Each row was made from one path, in order. Every step used is in the known rows, and no mark comes twice. Write each row's path.
Known rows
G > D > U: 1.869 0.177 -1.012 -1.738 -1.677 -0.103 0.911 0.525 0.698 0.073 0.379
 0.097 -0.338 1.103 -1.320 -1.006 -0.214 -1.200 1.181 0.198 0.032 -0.632
 -1.266 -0.095 -1.602 -0.181 2.883 0.942 2.532 0.806 -0.519 -2.980 0.451
 0.223
U > T: 0.849 -0.626 0.164 -1.553 -1.942 1.398 0.594 1.243 1.249 -0.130 0.326
 -0.060 0.176 1.046 -0.059 -0.384 -0.202 -1.041 0.976 0.013 -0.124
 -0.322 -1.604 -0.060 -1.222 0.330 1.120 0.535 -0.254 0.230 -0.451
 -3.450 0.907 -1.012
C > T > V > D > U: 2.827 -0.101 -0.040 -3.696 -2.456 -0.234 0.442 0.754 -0.695 -0.668 0.356
 -0.214 -0.295 0.802 -1.169 -1.080 -0.641 -1.411 1.405 -0.349 -0.139
 -1.321 -1.076 0.061 -1.556 -0.702 2.883 0.707 4.257 0.707 -0.889 -3.308
 0.052 0.679
U > T > C > D: 1.243 -0.822 -0.019 -2.063 -1.993 0.682 0.453 1.198 -3.193 0.062 -0.266
 -0.034 0.125 0.570 0.282 -0.641 0.279 -0.946 1.452 0.310 -0.515 -0.422
 -0.499 -0.530 -0.976 0.689 1.771 1.064 -0.266 0.146 -0.427 -3.681 1.196
 -1.318
N > D > C > T: 2.432 0.642 -0.306 -3.276 -2.576 -0.624 0.779 1.130 -1.426 0.272 0.415
 -0.635 0.412 0.805 -0.409 -1.185 0.200 -0.529 0.968 -0.302 -0.469
 -0.807 -0.892 0.247 -1.415 0.664 0.569 1.425 -1.326 0.613 0.117 -3.249
 1.496 0.471
T > V > D > N: 2.268 -0.006 0.479 -2.884 -1.752 -0.323 0.362 0.715 0.602 -0.743 0.623
 0.308 0.580 0.623 -1.032 -1.166 -0.875 -1.732 1.278 -0.560 -1.418
 -0.394 -0.746 -0.244 -0.952 -0.734 1.682 0.884 5.637 0.676 -2.132
 -2.367 0.962 2.125
C > D > U > T: 1.891 -0.487 -0.532 -1.496 -1.908 -0.066 0.963 0.812 0.220 -0.520 0.009
 -0.291 -0.646 1.097 -0.537 -0.849 -0.209 -1.243 1.026 0.379 0.430
 -0.623 -1.045 -0.768 -1.431 -0.332 2.971 0.727 1.801 0.069 -0.584
 -4.138 0.730 -1.202
N > D: 1.626 -0.134 -0.685 -1.822 -1.602 -0.230 1.259 0.886 -1.552 0.255 0.344
 -0.348 0.491 0.499 -0.490 -1.174 0.456 -0.846 0.797 -0.009 -0.977 0.102
 -0.543 -0.065 -1.620 1.117 1.274 1.010 1.415 0.297 -0.671 -2.318 1.347
 0.377
U > T > G > D > V: 1.174 -0.520 -1.758 -1.551 -2.383 1.593 1.082 1.640 -3.203 0.073 0.371
 -0.065 0.068 1.110 0.103 -1.325 -0.251 -1.643 1.240 -0.195 -0.476
 -0.126 -0.859 -0.412 -1.208 -0.613 1.761 0.465 2.894 -0.245 -0.823
 -3.473 0.002 -0.362
T > V: 1.730 -0.523 -0.344 -1.836 -1.662 0.933 0.546 1.075 -2.096 -0.274 0.544
 -0.281 0.263 0.899 -0.953 -1.062 0.091 -1.189 1.340 -0.262 -1.221
 -0.587 -0.629 0.570 -1.297 -0.217 0.728 0.501 3.684 0.867 -1.698 -1.853
 0.932 0.214
U > D > V > T > G: 1.817 -0.920 -1.205 -2.005 -2.344 1.169 0.079 1.496 1.024 1.057 0.493
 -0.147 -0.005 0.805 -0.041 -0.881 -0.323 -2.018 1.693 -0.177 -0.578
 -0.398 -0.167 -0.402 -1.038 0.359 2.401 0.178 1.283 -0.243 -1.386
 -3.144 0.251 -0.985
G > D > V > T > C: 0.928 -0.861 -1.176 -2.612 -2.521 1.149 0.117 0.768 -1.351 1.521 0.378
 -0.027 -0.083 0.580 -0.015 -0.326 0.622 -1.404 1.532 0.270 -0.189
 -0.613 -1.130 -0.218 -0.936 0.831 2.708 0.799 0.329 0.331 -0.773 -3.584
 0.947 -1.200
G > D > N: 1.561 0.274 -0.620 -1.827 -1.479 -0.401 0.895 0.672 -0.811 -0.431 0.762
 0.336 0.624 0.830 -0.974 -1.045 -0.571 -1.533 1.040 -0.398 -1.076
 -0.081 -1.052 -0.306 -1.104 -0.233 1.049 1.113 3.301 1.042 -1.516
 -2.369 1.107 1.833
N > D > U > T > V: 1.998 -0.851 -0.989 -1.817 -2.495 0.525 1.081 0.736 -0.853 -0.029 -0.168
 -0.478 -0.363 1.230 -0.892 -1.270 0.096 -1.224 0.899 0.363 -0.010
 -0.502 -0.971 -0.454 -1.722 -0.981 2.090 0.574 4.829 -0.508 -1.550
 -3.816 1.558 0.038
D > U: 2.275 -0.081 -0.603 -1.850 -1.496 0.241 0.310 0.702 3.493 -0.938 0.752
 -0.086 -0.466 0.968 -1.356 -0.667 0.059 -1.126 1.137 0.036 0.115 -0.443
 -1.169 -0.095 -1.179 -0.017 2.172 0.505 1.018 1.409 -1.030 -2.665 0.068
 -0.439
V > T: 1.198 -0.621 -0.536 -1.945 -1.943 0.663 0.102 0.834 2.675 0.903 0.689
 -0.246 -0.041 1.066 -0.474 -0.088 0.072 -1.332 0.996 0.044 -0.134
 -0.574 -1.017 0.187 -1.255 1.271 2.074 0.447 -0.276 0.622 -0.689 -2.878
 1.170 -1.263
N > D > G: 1.151 0.217 -1.764 -2.308 -1.863 0.272 1.025 1.236 1.591 -0.430 0.343
 -0.494 0.095 0.704 -0.373 -1.282 0.112 -1.018 1.006 0.003 -1.342 0.723
 -0.769 -0.136 -1.274 0.774 2.221 1.310 0.945 -0.250 -0.794 -2.543 0.795
 0.561
T > G > D: 1.530 0.074 -1.308 -1.650 -1.755 1.176 0.661 1.589 -2.692 0.245 0.267
 0.240 0.593 1.220 -0.444 -1.372 -0.403 -1.308 1.419 -0.151 -1.015
 -0.146 -0.017 0.141 -1.430 0.111 1.222 0.641 2.224 0.269 -0.474 -2.168
 0.463 0.392
C > D > V > T: 1.470 -0.716 -1.411 -1.592 -1.995 -0.345 0.981 0.785 -1.886 0.792 0.615
 -0.723 -0.446 0.570 -0.188 -0.768 0.384 -1.789 1.026 -0.091 -0.498
 -0.627 -0.689 -0.357 -1.300 1.045 3.090 0.643 2.395 0.260 -1.068 -3.363
 0.780 -1.611
T > G: 2.093 -0.169 -0.787 -1.926 -1.601 1.564 -0.084 1.849 0.646 -0.864 0.664
 0.081 0.493 1.137 -0.525 -1.027 -0.140 -1.254 1.374 -0.278 -0.930 0.135
 0.180 0.121 -0.975 0.278 0.444 0.166 0.571 0.869 -1.114 -1.706 0.042
 -0.327
G > D: 0.961 0.050 -0.686 -1.582 -1.603 0.408 1.278 0.894 -2.772 0.720 0.338
 0.146 0.455 0.872 -0.639 -0.954 -0.239 -1.060 1.226 -0.025 -0.866
 -0.457 -1.096 0.342 -1.553 0.560 1.759 1.086 1.907 0.633 -0.437 -2.467
 0.955 0.461

Which path is each row?
1.206 0.103 -0.554 -3.221 -2.145 0.965 0.429 1.318 2.047 -0.324 0.228
 -0.106 -0.005 0.876 -0.604 -1.282 -0.881 -1.523 1.633 -0.258 -1.626
 -0.050 -0.982 0.330 -1.164 -0.106 3.340 1.091 3.572 -0.304 -0.880
 -2.596 0.228 0.777 => T > V > D > G
2.391 -0.041 -1.107 -1.926 -1.727 -0.654 0.938 0.497 1.627 -0.245 0.384
 -0.353 -0.299 0.684 -1.153 -1.188 0.377 -1.046 0.880 0.266 0.013 -0.125
 -0.826 -0.508 -1.587 0.286 2.474 0.850 2.026 0.572 -0.936 -2.853 0.834
 0.238 => N > D > U
1.836 0.582 -1.041 -1.998 -2.521 0.810 -0.264 1.363 3.056 1.908 0.222
 0.115 0.142 1.860 -0.723 -1.085 -0.427 -1.162 1.317 0.394 -0.329 -0.678
 -0.356 0.277 -1.147 0.213 2.392 0.940 0.001 -0.287 0.124 -3.048 1.558
 -0.482 => V > T > G > D > C
2.881 0.636 0.039 -3.916 -2.722 0.678 -0.429 1.991 1.083 -0.320 0.400
 0.005 0.600 1.204 -0.267 -1.209 -0.849 -1.044 1.526 -0.503 -0.567
 -0.859 -0.133 0.278 -1.002 0.059 1.087 0.806 -0.900 0.444 0.424 -2.939
 0.082 0.316 => V > D > C > T > G
1.434 -1.028 -1.192 -2.673 -2.538 0.728 0.094 0.692 -0.419 1.164 0.356
 -0.351 -0.022 0.327 0.115 -0.431 1.115 -1.262 1.284 0.322 -0.239 -0.290
 -0.722 -0.513 -0.941 1.219 2.465 0.761 -0.043 0.161 -1.248 -3.532 1.230
 -1.158 => N > D > V > T > C
1.825 0.852 1.288 -2.906 -1.909 -0.004 -0.080 1.024 5.410 0.952 0.401
 0.317 0.270 0.870 -0.803 -0.870 -0.629 -0.864 1.457 0.129 -0.613 -0.783
 -1.327 0.393 -1.052 0.479 2.788 1.306 -0.640 0.321 0.282 -2.840 1.102
 0.109 => V > D > C
1.233 -0.875 -0.157 -2.821 -2.180 1.459 -0.794 0.883 2.521 0.839 0.354
 0.120 0.134 0.766 -0.157 0.100 0.563 -1.070 1.455 0.333 -0.114 -0.555
 -0.689 -0.013 -0.748 1.308 1.948 0.589 -2.175 0.763 -0.774 -3.125 1.191
 -1.513 => V > T > C
1.990 -0.241 0.468 -3.724 -2.489 0.235 0.815 1.160 -4.095 -0.171 0.254
 -0.226 0.513 0.579 -0.400 -1.126 -0.675 -1.308 1.463 -0.633 -1.127
 -1.309 -0.869 0.550 -1.572 0.047 1.733 0.846 3.713 0.477 -0.578 -2.827
 0.495 0.875 => C > T > V > D
1.323 -0.749 -1.646 -1.899 -2.320 -0.087 1.014 0.629 -0.300 1.204 0.641
 -0.706 -0.184 0.562 -0.133 -0.782 0.717 -1.578 0.765 0.011 -0.375
 -0.292 -0.956 -0.353 -1.421 1.149 2.796 0.634 2.035 -0.169 -1.154
 -3.346 1.249 -0.796 => N > D > V > T
2.025 0.247 0.838 -2.835 -1.508 -0.577 0.292 0.724 3.101 -0.843 0.802
 0.473 0.644 0.423 -0.816 -0.832 -0.950 -1.600 1.186 -0.499 -1.054
 -0.113 -1.093 -0.425 -0.852 0.036 1.942 1.002 2.834 0.983 -1.390 -2.529
 0.571 1.659 => V > D > N
1.396 -0.262 -1.645 -1.739 -2.260 1.198 0.320 1.360 -1.067 1.217 0.207
 0.084 0.304 1.513 -0.331 -0.944 -0.439 -1.557 1.255 0.067 -0.489 -0.368
 -0.074 0.084 -1.490 0.561 2.164 0.509 2.096 -0.274 -0.329 -2.810 0.909
 -0.421 => V > T > G > D
2.205 -0.150 -2.016 -1.832 -2.311 0.627 0.124 0.941 2.300 0.586 0.302
 0.069 -0.479 1.724 -1.013 -0.951 -0.399 -1.631 1.219 0.336 0.371 -0.603
 -0.279 -0.385 -1.522 -0.260 3.305 0.374 2.570 0.090 -0.573 -3.379 0.445
 -0.470 => V > T > G > D > U
2.484 0.337 -1.370 -2.867 -2.209 0.050 0.513 1.414 -3.528 -1.297 0.789
 0.178 0.885 1.080 -0.571 -1.296 -0.850 -1.630 1.196 -0.858 -1.023
 -0.279 -0.132 -0.371 -1.075 -0.636 -0.167 0.830 2.831 1.031 -1.342
 -2.632 0.284 2.012 => C > T > G > D > N
1.292 -0.077 -1.318 -2.730 -1.780 0.565 0.189 1.368 -0.600 -0.824 0.118
 -0.257 -0.130 0.563 -0.117 -1.014 0.162 -1.103 1.738 0.071 -1.364 0.424
 -0.248 -0.291 -0.694 0.666 2.570 1.400 -0.530 0.261 -0.799 -2.756 0.320
 -0.503 => T > C > D > G
1.870 -0.369 0.751 -2.818 -2.261 0.150 0.408 0.821 0.881 -0.558 0.367
 0.314 0.483 0.777 -0.634 -1.023 -1.075 -1.760 1.163 -0.373 -0.970
 -0.440 -1.260 -0.521 -1.024 -1.062 1.853 0.794 5.361 0.071 -1.900
 -3.387 1.215 1.654 => U > T > V > D > N
1.718 -0.646 -0.873 -2.286 -1.713 0.092 0.892 1.053 -4.642 -0.324 0.531
 -0.359 -0.071 -0.013 -0.014 -1.050 0.821 -1.339 1.594 -0.103 -1.003
 -0.314 -0.464 -0.443 -0.744 0.527 1.996 0.975 1.315 0.937 -1.308 -2.808
 0.183 -0.975 => T > C > D > V
1.361 -0.953 -0.690 -2.141 -2.094 0.536 0.909 1.184 -4.312 -0.202 0.217
 -0.387 -0.204 0.272 0.347 -0.909 0.563 -1.338 1.448 0.067 -0.498 -0.264
 -0.847 -0.775 -0.796 0.240 2.107 0.884 0.939 0.307 -1.059 -3.796 0.463
 -1.454 => U > T > C > D > V
2.375 -0.533 -1.439 -1.919 -2.446 1.122 0.341 1.476 2.255 -0.631 -0.033
 -0.195 -0.169 1.456 -0.359 -1.255 -0.126 -1.227 0.915 0.303 0.303 0.200
 -0.155 -0.923 -1.331 -0.504 1.945 0.238 1.761 -0.460 -0.913 -3.728
 0.579 -0.556 => N > D > U > T > G
1.277 -1.054 -0.730 -2.859 -2.357 1.406 -0.452 0.877 1.024 0.678 0.642
 -0.140 -0.143 0.427 -0.069 -0.076 0.790 -1.367 1.479 0.161 -0.135
 -0.471 -1.048 -0.214 -0.606 0.971 2.197 0.499 -1.058 0.761 -1.241
 -3.364 0.660 -1.692 => D > V > T > C
1.233 -0.328 -0.737 -1.516 -2.253 0.703 0.884 0.720 1.064 0.185 -0.017
 0.094 -0.429 1.343 -0.677 -0.707 -0.474 -1.185 1.032 0.385 0.644 -0.641
 -1.815 -0.453 -1.559 -0.562 2.847 0.778 1.999 -0.023 -0.297 -4.248
 0.918 -0.627 => G > D > U > T
2.464 -0.011 0.522 -3.196 -2.698 0.088 0.695 1.238 -2.929 0.716 0.192
 -0.353 0.335 0.859 -0.705 -1.321 -0.455 -1.056 1.790 -0.473 -1.039
 -1.735 -0.993 0.718 -1.227 -0.441 0.654 1.200 1.301 0.382 -0.905 -3.006
 1.342 0.751 => U > D > C > T > V
2.001 -0.037 -1.572 -2.053 -2.084 0.241 0.118 1.072 0.717 0.061 0.618
 0.317 0.531 1.397 -0.632 -0.994 -0.764 -1.930 1.113 -0.338 -0.799
 -0.046 -0.031 -0.504 -1.031 -0.285 1.424 0.629 3.490 0.311 -1.656
 -2.807 1.005 1.220 => V > T > G > D > N
1.745 -0.493 -0.777 -1.659 -2.252 0.199 1.009 0.722 2.184 -0.084 -0.018
 -0.295 -0.401 1.079 -0.512 -0.869 0.097 -1.021 0.723 0.440 0.529 -0.208
 -1.316 -0.823 -1.599 -0.135 2.545 0.762 1.524 -0.369 -0.717 -4.150
 1.282 -0.618 => N > D > U > T
2.256 -0.419 -0.269 -2.462 -2.413 1.413 -0.349 1.596 4.205 -0.639 0.084
 0.331 -0.161 1.413 -0.375 -0.974 -0.930 -1.503 1.309 0.158 0.343 -0.313
 -0.585 -0.667 -1.167 -0.676 2.840 0.155 1.577 -0.367 -0.475 -3.841
 -0.052 -0.672 => V > D > U > T > G
2.480 -0.305 -0.621 -2.313 -1.592 -0.359 0.240 0.664 -0.178 -0.628 0.190
 -0.077 -0.527 0.582 -0.968 -0.876 0.461 -1.061 1.593 0.368 -0.005
 -0.508 -0.280 -0.671 -1.014 0.170 2.818 0.968 0.993 1.081 -0.973 -3.156
 0.414 -0.879 => T > C > D > U
1.908 -0.531 0.023 -2.362 -1.825 -0.173 0.223 0.867 -1.396 -1.007 0.213
 0.191 0.395 0.465 -0.137 -0.785 -0.098 -1.401 1.231 -0.070 -0.692
 -0.008 -0.464 -1.136 -0.564 -0.164 1.088 1.105 1.186 0.513 -1.729
 -3.606 1.280 0.338 => U > T > C > D > N
1.601 -0.195 -1.980 -1.640 -1.943 1.033 1.098 1.594 -3.473 -0.026 0.651
 -0.100 0.203 0.866 -0.318 -1.492 -0.023 -1.653 1.397 -0.364 -0.992
 -0.063 -0.417 -0.128 -1.198 -0.272 1.674 0.467 3.196 0.440 -1.001
 -2.380 -0.256 0.120 => T > G > D > V
2.050 0.651 -0.141 -2.017 -1.947 -0.374 0.642 0.918 2.876 1.052 0.274
 -0.283 0.335 0.843 -0.808 -1.308 0.392 -0.535 0.926 0.293 -0.747 -0.207
 -0.853 0.072 -1.209 0.670 1.523 1.415 -0.566 0.159 -0.223 -2.615 1.945
 0.312 => N > D > C
2.270 0.591 0.163 -3.259 -2.351 0.108 0.226 1.314 0.570 -0.324 0.730
 -0.421 0.313 0.979 -0.624 -0.713 -0.096 -0.648 1.211 -0.462 -0.353
 -1.151 -1.235 0.637 -0.976 0.431 0.277 1.126 -2.468 1.373 0.162 -2.972
 0.860 -0.029 => D > C > T
2.212 0.110 0.340 -2.696 -1.704 -0.116 0.272 0.612 4.387 -0.335 0.444
 0.222 -0.353 0.739 -1.166 -0.707 -0.575 -1.302 1.303 0.095 0.065 -0.602
 -1.219 -0.183 -1.371 0.043 3.814 0.821 2.276 0.775 -0.690 -3.058 -0.018
 0.071 => V > D > U
1.570 -0.332 -1.351 -1.758 -1.802 -0.207 1.543 0.888 -2.471 0.027 0.705
 -0.609 0.132 0.169 -0.301 -1.352 0.751 -1.307 0.874 -0.221 -0.921 0.067
 -0.927 -0.398 -1.320 0.639 1.629 0.813 2.568 0.421 -1.297 -2.621 0.651
 0.119 => N > D > V
1.222 -0.643 0.824 -2.633 -2.406 1.046 0.537 1.106 -0.408 0.520 -0.086
 0.123 0.260 0.908 -0.248 -0.981 -0.837 -1.378 1.336 -0.023 -0.737
 -0.771 -1.223 0.144 -1.482 -0.380 2.572 0.732 4.204 -0.578 -0.637
 -3.411 1.100 0.049 => U > T > V > D
